Each row was made from one small tree. Brackets hold a mark, then the marks that hang from it, in the order of their numbers. Every link used is in the known rows. Write each row's tree.
Known rows
{k434 {k287 {k982 {k992 k941}}} k962}: [-3.63  2.41 -0.03 -0.85  2.64  0.56  2.06 -0.69 -2.06 -3.42  0.78 -0.39
 -0.72 -0.34  1.79 -0.36 -0.25  2.44 -0.37 -1.97  1.09  0.08  0.90 -0.22]
{k992 {k982 k543}}: [-2.50 -0.14 -1.01 -0.50  3.16  0.87  0.21 -1.36 -0.78 -2.07  1.20  0.70
 -0.70  0.74  2.10  0.56 -2.09  2.21  0.27 -3.00  1.42  1.82  1.61  0.64]
{k287 k351 k434 k982}: [-3.75  1.68  0.49 -0.40  3.09 -0.08  1.55 -3.17 -1.15 -3.09  0.61  0.53
 -0.43  0.14  2.75  1.13  0.08  0.91  0.76 -1.71  0.67  1.69  0.88 -0.41]
{k992 k941 {k982 {k287 k434} {k543 k351}}}: [-3.69  1.26  1.14  0.57  2.56 -0.27  2.41 -2.90 -2.43 -2.71  0.60  0.51
 -3.51  1.00  1.71  0.21 -2.29  2.18  0.39 -3.94  1.03  2.40  2.22  0.56]
{k941 k287}: [-2.33  0.31 -1.55 -0.53  1.90 -0.24  1.51 -1.51 -0.32 -2.29  1.25 -0.34
 -0.28  0.42  1.90  0.09 -0.64  0.51  0.52 -1.47  1.37  0.67  1.46 -1.57]
{k941 {k287 k351 k982} k992}: [-2.28  1.87  0.23 -1.28  2.12 -0.19  1.81 -2.71 -1.37 -2.36  0.02 -1.06
 -0.86 -0.49  3.07  0.68  0.63 -0.78  0.65 -1.99  1.02  1.72  1.88 -1.29]
{k287 k351 {k982 k992}}: [-2.55  1.74  0.20 -0.73  3.02  0.13  1.40 -1.96 -1.38 -1.89  1.36  0.59
 -0.25 -0.39  2.33  0.96 -0.37  0.72  0.72 -1.82  0.68  0.78  1.19 -0.18]
{k287 k351 {k434 k962} {k982 k543 {k992 k941}}}: [-5.08  2.08  1.34 -1.06  3.03  0.09  2.83 -3.53 -2.75 -3.23  0.98  1.46
 -1.00  0.16  3.09  0.87  1.00  2.30  0.13 -2.42  0.40  1.85  0.62  0.39]
{k992 k941 {k982 {k287 {k434 k962}} {k543 k351}}}: [-4.82  1.48  1.02  0.07  2.57 -0.45  2.52 -2.84 -2.46 -3.68  0.42  0.81
 -3.17  1.03  2.22 -0.23 -1.14  2.59  0.09 -3.54  1.52  1.82  1.80  0.82]
{k962 k434}: [-3.05  1.10 -1.88 -0.28  1.94  0.16  0.81 -1.74  0.16 -2.58  0.91  0.24
  0.37  0.87  2.09  0.20 -1.30  1.90  1.29 -0.81  0.54  1.07  0.57 -0.22]
{k439 k225}: [-2.79  0.47 -1.44 -0.34  2.76 -0.01  1.45 -0.61  0.18 -1.49  1.25  0.21
 -0.60  0.95  1.79 -0.61 -1.30  1.98 -0.01 -1.50  0.64  0.85  0.34 -0.36]
{k987 k434}: [-1.92  1.42 -2.34  0.36  2.51 -0.07  0.52 -1.39  0.81 -2.19  1.45  0.31
  0.37  0.84  1.71  0.56 -1.48  1.46  0.56 -1.02  0.10  0.26  0.67 -0.61]
{k992 k941 {k982 {k287 k351 k434} k543}}: [-3.39  1.40  1.31  0.20  2.49  0.24  2.15 -3.05 -2.02 -3.05  0.19  1.23
 -2.51  1.62  2.70  0.10 -1.97  2.33  0.63 -4.11  0.93  2.66  2.34  1.09]
{k287 {k434 k962}}: [-5.39  1.07 -1.00 -0.63  2.60 -0.52  1.81 -2.33 -0.60 -3.70  0.77  0.94
 -0.21  1.14  2.20  0.31  0.24  1.40  0.01 -0.77  0.78  0.38  0.10  0.02]
{k434 {k287 {k982 {k543 k351}}} k962}: [-3.74  0.96  0.32 -1.14  3.40  0.31  0.32 -2.82 -2.41 -3.37  2.05  0.32
 -1.34 -1.02  1.88  0.07  0.41  2.45  0.15 -1.89  2.24  1.71  0.80 -0.38]
{k225 k439}: [-1.89  0.43 -1.89 -0.44  2.51  0.55  1.13 -0.55 -0.19 -1.98  1.08  0.27
 -1.27  0.61  0.26  0.58 -1.15  0.68  0.68 -1.39  0.76  0.29  1.65 -0.56]
{k287 {k434 k962} {k982 k543}}: [-5.79  0.74 -0.28 -0.96  3.06 -0.13  1.14 -3.41 -1.18 -3.50  1.30  0.86
  0.34  0.05  2.92  0.91  1.10  2.06 -0.19 -1.86  1.37  1.99  0.37 -0.65]
{k434 {k287 k351 k982} k962}: [-3.06  1.77  0.12 -1.22  3.04  0.56  0.61 -2.10 -1.62 -4.05  1.02  0.38
 -0.36 -0.41  2.69 -0.28  0.51  1.93  0.46 -1.47  1.94  0.85  0.90  0.04]
{k543 k351 {k982 {k992 k941}}}: [-2.01  2.89  0.15  0.42  3.01  0.21  2.95 -1.07 -2.15 -1.29  1.48  0.21
 -1.50  0.47  0.31  0.81 -1.27  1.12 -0.03 -2.55  0.86  0.03  1.06 -0.23]
{k287 k351 {k982 k543 k992}}: [-2.87  0.96  0.49 -1.03  3.25  0.32  0.98 -2.97 -1.87 -1.54  2.09  1.24
 -0.27 -0.37  2.54  1.19 -0.19  1.30  0.64 -2.41  0.88  1.92  1.21 -0.03]
{k941 {k287 k351 k434} {k992 k982}}: [-3.45  1.53  0.77 -0.70  2.11  0.13  1.96 -3.15 -1.41 -3.09 -0.66 -0.58
 -1.99  0.90  3.18  0.50 -0.83 -0.83  0.34 -3.09  0.32  1.88  1.99  0.56]
{k987 {k225 k439} {k434 {k287 k351}}}: [-0.06  0.75 -1.69  0.29  2.80  1.33  0.06 -1.39  1.50 -3.63  1.86  0.85
 -1.90  1.03  0.98  0.12 -1.60  1.65  0.60 -2.04 -0.34  1.21  1.27 -0.63]
{k941 {k287 k351} k992}: [-2.19  1.45 -0.12 -1.16  1.85 -0.26  2.05 -2.64 -1.18 -2.18  0.27 -0.29
 -1.34  0.60  2.57  0.41  0.01 -0.81  0.82 -1.54  0.54  1.28  1.61 -0.49]
{k962 {k434 {k287 k351 {k982 k543 k992}}}}: [-3.12  1.48  0.67 -0.92  2.43  1.08 -0.04 -3.70 -1.82 -2.62  1.97  0.60
 -0.05 -0.46  2.79  0.37 -0.69  2.31  1.14 -2.55  0.75  2.65  0.96  0.53]

Write each row's tree
[-2.46  1.88  0.76 -0.76  3.05  0.60  0.81 -2.09 -1.90 -2.52  1.60  0.19
 -0.66 -0.56  2.00  0.40 -0.83  1.02  0.54 -2.17  0.86  0.84  1.24  0.16]  {k434 {k287 k351 {k982 k992}}}
[-4.23  0.82  0.58 -0.51  2.49 -0.01  2.65 -2.86 -2.56 -3.79  0.53  0.18
 -2.99  0.44  2.60  0.00 -0.37  2.12 -0.07 -3.14  1.57  1.95  1.61 -0.07]  {k992 {k941 {k287 {k434 k962}}} {k982 {k543 k351}}}
[-2.42  0.66  0.07 -1.03  3.27  0.39  0.63 -2.98 -1.41 -2.14  1.56  1.00
 -0.27 -0.25  2.77  1.06  0.00  1.84  0.92 -2.14  1.44  2.41  1.22 -0.51]  {k287 k351 {k982 k543}}
[-3.27  2.00  1.17 -1.38  3.01  0.93  1.71 -2.42 -3.04 -3.22  1.51  0.96
 -1.26 -0.29  2.52  0.00  0.32  2.96  0.15 -2.63  1.17  1.53  1.00  0.53]  {k434 {k287 k351 {k982 k543 {k992 k941}}} k962}
[-2.87  1.58  0.38 -0.34  1.90 -0.19  3.32 -2.80 -1.63 -3.19  0.23  0.32
 -1.88  1.06  2.49  0.30 -0.28  0.94  0.84 -1.85  0.33  1.48  1.40 -0.77]  {k992 {k941 {k287 k351 k434}}}
[-5.34  2.15  0.74 -0.94  3.00 -0.43  1.99 -3.18 -1.68 -3.47  1.02  1.01
 -0.17 -0.02  3.03  0.83  1.09  0.80  0.18 -1.56  0.62  0.66  0.48  0.24]  {k287 k351 {k434 k962} {k982 k992}}
[-4.04  2.23  0.59 -0.85  2.10 -0.31  3.24 -2.89 -1.96 -4.36 -0.20 -0.03
 -1.00 -0.04  3.51  0.13  1.53  1.34  0.34 -1.92  1.33  1.34  1.28 -1.36]  {k992 {k941 {k287 k351 {k434 k962} k982}}}
[-5.00  0.84  0.83 -0.42  2.67 -0.16  1.08 -3.72 -1.54 -3.91  0.83  1.79
 -1.27  1.30  3.37 -0.19 -0.56  1.86  0.23 -3.43  1.81  2.04  1.80  1.38]  {k992 {k982 {k287 k351 {k434 k962}} k543}}
[-2.39  2.07 -0.06 -0.61  2.38  0.89  0.03 -2.69 -0.94 -3.57  0.83 -0.17
 -0.06 -0.30  2.84 -0.07 -0.82  2.17  1.48 -1.66  1.11  2.01  0.99  0.01]  {k962 {k434 {k287 k351 k982}}}
[-3.07  1.16 -0.24  0.10  2.01  0.31  2.63 -1.31 -1.15 -3.33 -0.41 -0.77
 -1.78  0.96  2.35  0.12 -1.71  1.38  0.06 -3.16  0.80  1.32  2.03 -0.51]  {k992 {k941 {k287 k434}} k982}
[-2.83  0.84 -0.52 -0.56  2.60  0.38  2.32 -1.44 -1.71 -1.28  1.65  1.03
 -1.18  0.91  1.29  0.65 -1.45  2.34  0.23 -2.16  0.15  1.18  1.01  0.09]  {k982 k543 {k992 k941}}
[-4.73  1.21  0.94 -1.14  1.99 -0.24  3.42 -3.78 -2.62 -3.17  1.31  1.46
 -1.53  0.92  2.96  0.25  0.95  1.54  0.20 -2.29  0.45  1.57  0.97  0.01]  {k982 k543 {k992 {k941 {k287 k351 {k434 k962}}}}}
[-2.97  1.31 -0.27 -1.13  2.84  0.49  0.77 -2.00 -1.38 -3.90  1.26  1.16
 -0.85  0.65  2.15 -0.53 -0.16  1.92  0.61 -1.00  1.46  0.46  0.63  0.82]  {k434 {k287 k351} k962}
[-3.16  0.69 -0.38 -1.34  2.12 -0.01  1.33 -2.94 -1.21 -1.82  0.75 -1.07
 -0.35 -0.47  2.73  0.87  0.51 -0.05  0.01 -2.56  1.26  2.52  1.70 -1.82]  {k941 {k287 {k982 k543}} k992}
[-6.20  1.06  0.85 -0.30  2.33 -1.29  2.24 -4.27 -2.28 -2.70  2.34  1.61
 -1.88  0.67  1.67  0.23  0.02  0.99  0.00 -2.26  0.89  1.10  0.83  0.40]  {k982 {k287 {k434 k962}} {k543 k351} k992}
[-4.52  2.70  0.94  1.08  2.46 -0.88  2.44 -3.33 -1.67 -1.96  1.92  0.51
 -1.08  0.71  0.72  0.66 -1.00 -0.31 -0.26 -3.11  1.06  0.38  1.35 -0.32]  {k543 k351 {k982 {k287 k434} k992}}
[-1.20  0.91 -1.83 -0.20  2.82  1.07  0.23 -1.40  1.39 -4.59  1.73  1.22
 -1.59  0.98  1.46 -0.37 -0.46  2.00  0.22 -1.62  0.22  0.68  0.85 -0.31]  {k987 {k225 k439} {k434 {k287 k351} k962}}
[-6.24  0.99  0.15 -1.02  2.98 -0.21  1.55 -3.48 -1.62 -2.91  1.71  0.96
  0.31 -0.10  2.67  1.03  0.93  1.65 -0.50 -2.13  0.82  1.45  0.30 -0.26]  {k287 {k434 k962} {k982 k543 k992}}
[-3.97  0.67 -0.44 -1.30  3.09  0.69  0.06 -2.30 -1.55 -3.56  1.73  0.35
  0.14 -0.48  2.41 -0.05  0.37  2.68 -0.16 -2.05  2.20  1.66  0.81 -0.48]  {k434 {k287 {k982 k543}} k962}
[-4.47  0.21  0.11  0.32  2.47 -0.06  0.88 -2.99 -0.93 -2.72  0.91  0.72
 -1.10  1.29  2.38  0.24 -2.05  1.62  0.07 -3.81  1.32  2.35  2.07  0.53]  {k992 {k982 {k287 k434} k543}}
[-5.83  1.18  1.04 -0.63  2.24 -0.80  2.03 -4.51 -1.91 -3.05  1.94  2.35
 -0.91  1.25  2.69  0.08  0.34  1.10  0.25 -2.39  0.82  1.37  0.98  0.97]  {k982 {k287 k351 {k434 k962}} k543 k992}
[-5.80  1.53  1.20 -0.53  2.49 -0.74  1.73 -3.95 -2.15 -3.30  0.31  0.34
 -2.92  0.84  2.49  0.15 -0.54  0.60 -0.21 -3.35  1.16  2.09  1.60  1.31]  {k941 {k992 {k982 {k287 {k434 k962}} {k543 k351}}}}
[-4.89  0.94  0.92 -1.47  2.34  0.17  1.68 -4.16 -1.96 -3.71 -0.06  0.47
 -1.65  0.88  3.90  0.33  0.61  0.21 -0.05 -3.24  1.10  2.52  1.54  0.97]  {k941 {k287 k351 {k434 k962}} {k992 {k982 k543}}}
[-3.66  1.89  1.02 -1.05  3.13  0.42  1.95 -2.23 -3.41 -2.94  1.89  0.20
 -2.22 -0.86  1.50  0.02  0.00  2.82 -0.08 -2.41  1.33  1.27  0.86  0.02]  {k434 {k287 {k982 {k543 k351} {k992 k941}}} k962}
[-5.49  1.94  1.17 -0.72  3.10 -0.36  3.03 -3.31 -3.10 -2.84  1.40  0.72
 -2.06 -0.38  2.02  0.98  0.70  2.18 -0.18 -2.22  0.49  1.57  0.50 -0.17]  {k287 {k434 k962} {k982 {k543 k351} {k992 k941}}}
[-3.03  1.50 -0.17 -0.49  2.85  0.56  0.74 -1.37 -1.36 -2.33  1.68 -0.48
 -0.16 -0.59  1.51  0.30 -1.17  1.22  0.01 -2.14  0.89  0.54  1.15 -0.43]  {k434 {k287 {k982 k992}}}
[-3.11  1.07 -0.14 -0.11  1.92 -0.25  2.53 -1.93 -1.68 -1.38  1.64  0.93
 -1.34  1.08  1.33  0.03 -1.66  1.94  0.31 -2.90  0.58  1.18  1.84 -0.12]  {k982 k287 k543 {k992 k941}}
[-5.31  0.99  1.06 -1.41  2.39 -0.35  1.97 -4.55 -2.21 -3.35  1.73  0.91
 -0.20 -0.42  3.64  0.77  1.80  0.70 -0.01 -2.54  1.31  1.91  1.05 -0.75]  {k941 {k287 k351 {k434 k962} {k982 k543 k992}}}
[-2.61  0.49  0.04 -0.46  2.35 -0.27  1.05 -3.27 -1.19 -2.08  1.89  1.72
 -1.01  1.00  2.21  0.13 -0.87  1.43  1.13 -2.33  1.49  2.00  1.83  0.00]  {k982 {k287 k351} k543}
[-2.45  1.89 -0.64 -0.33  3.12  0.51  0.38 -2.09  0.68 -4.29  2.08  0.81
 -0.04 -0.07  2.93 -0.03 -0.05  2.19 -0.25 -2.00  0.18  0.75  0.32 -0.58]  {k987 k225 {k434 {k287 k351 {k982 k992}} k962}}
[-3.00  0.36 -0.11 -0.10  2.47 -0.77  1.30 -3.04 -1.52 -1.70  2.20  1.03
 -1.97  0.42  1.24  0.17 -1.20  1.30  0.84 -2.17  1.59  1.67  1.68 -0.44]  {k982 k287 {k543 k351}}
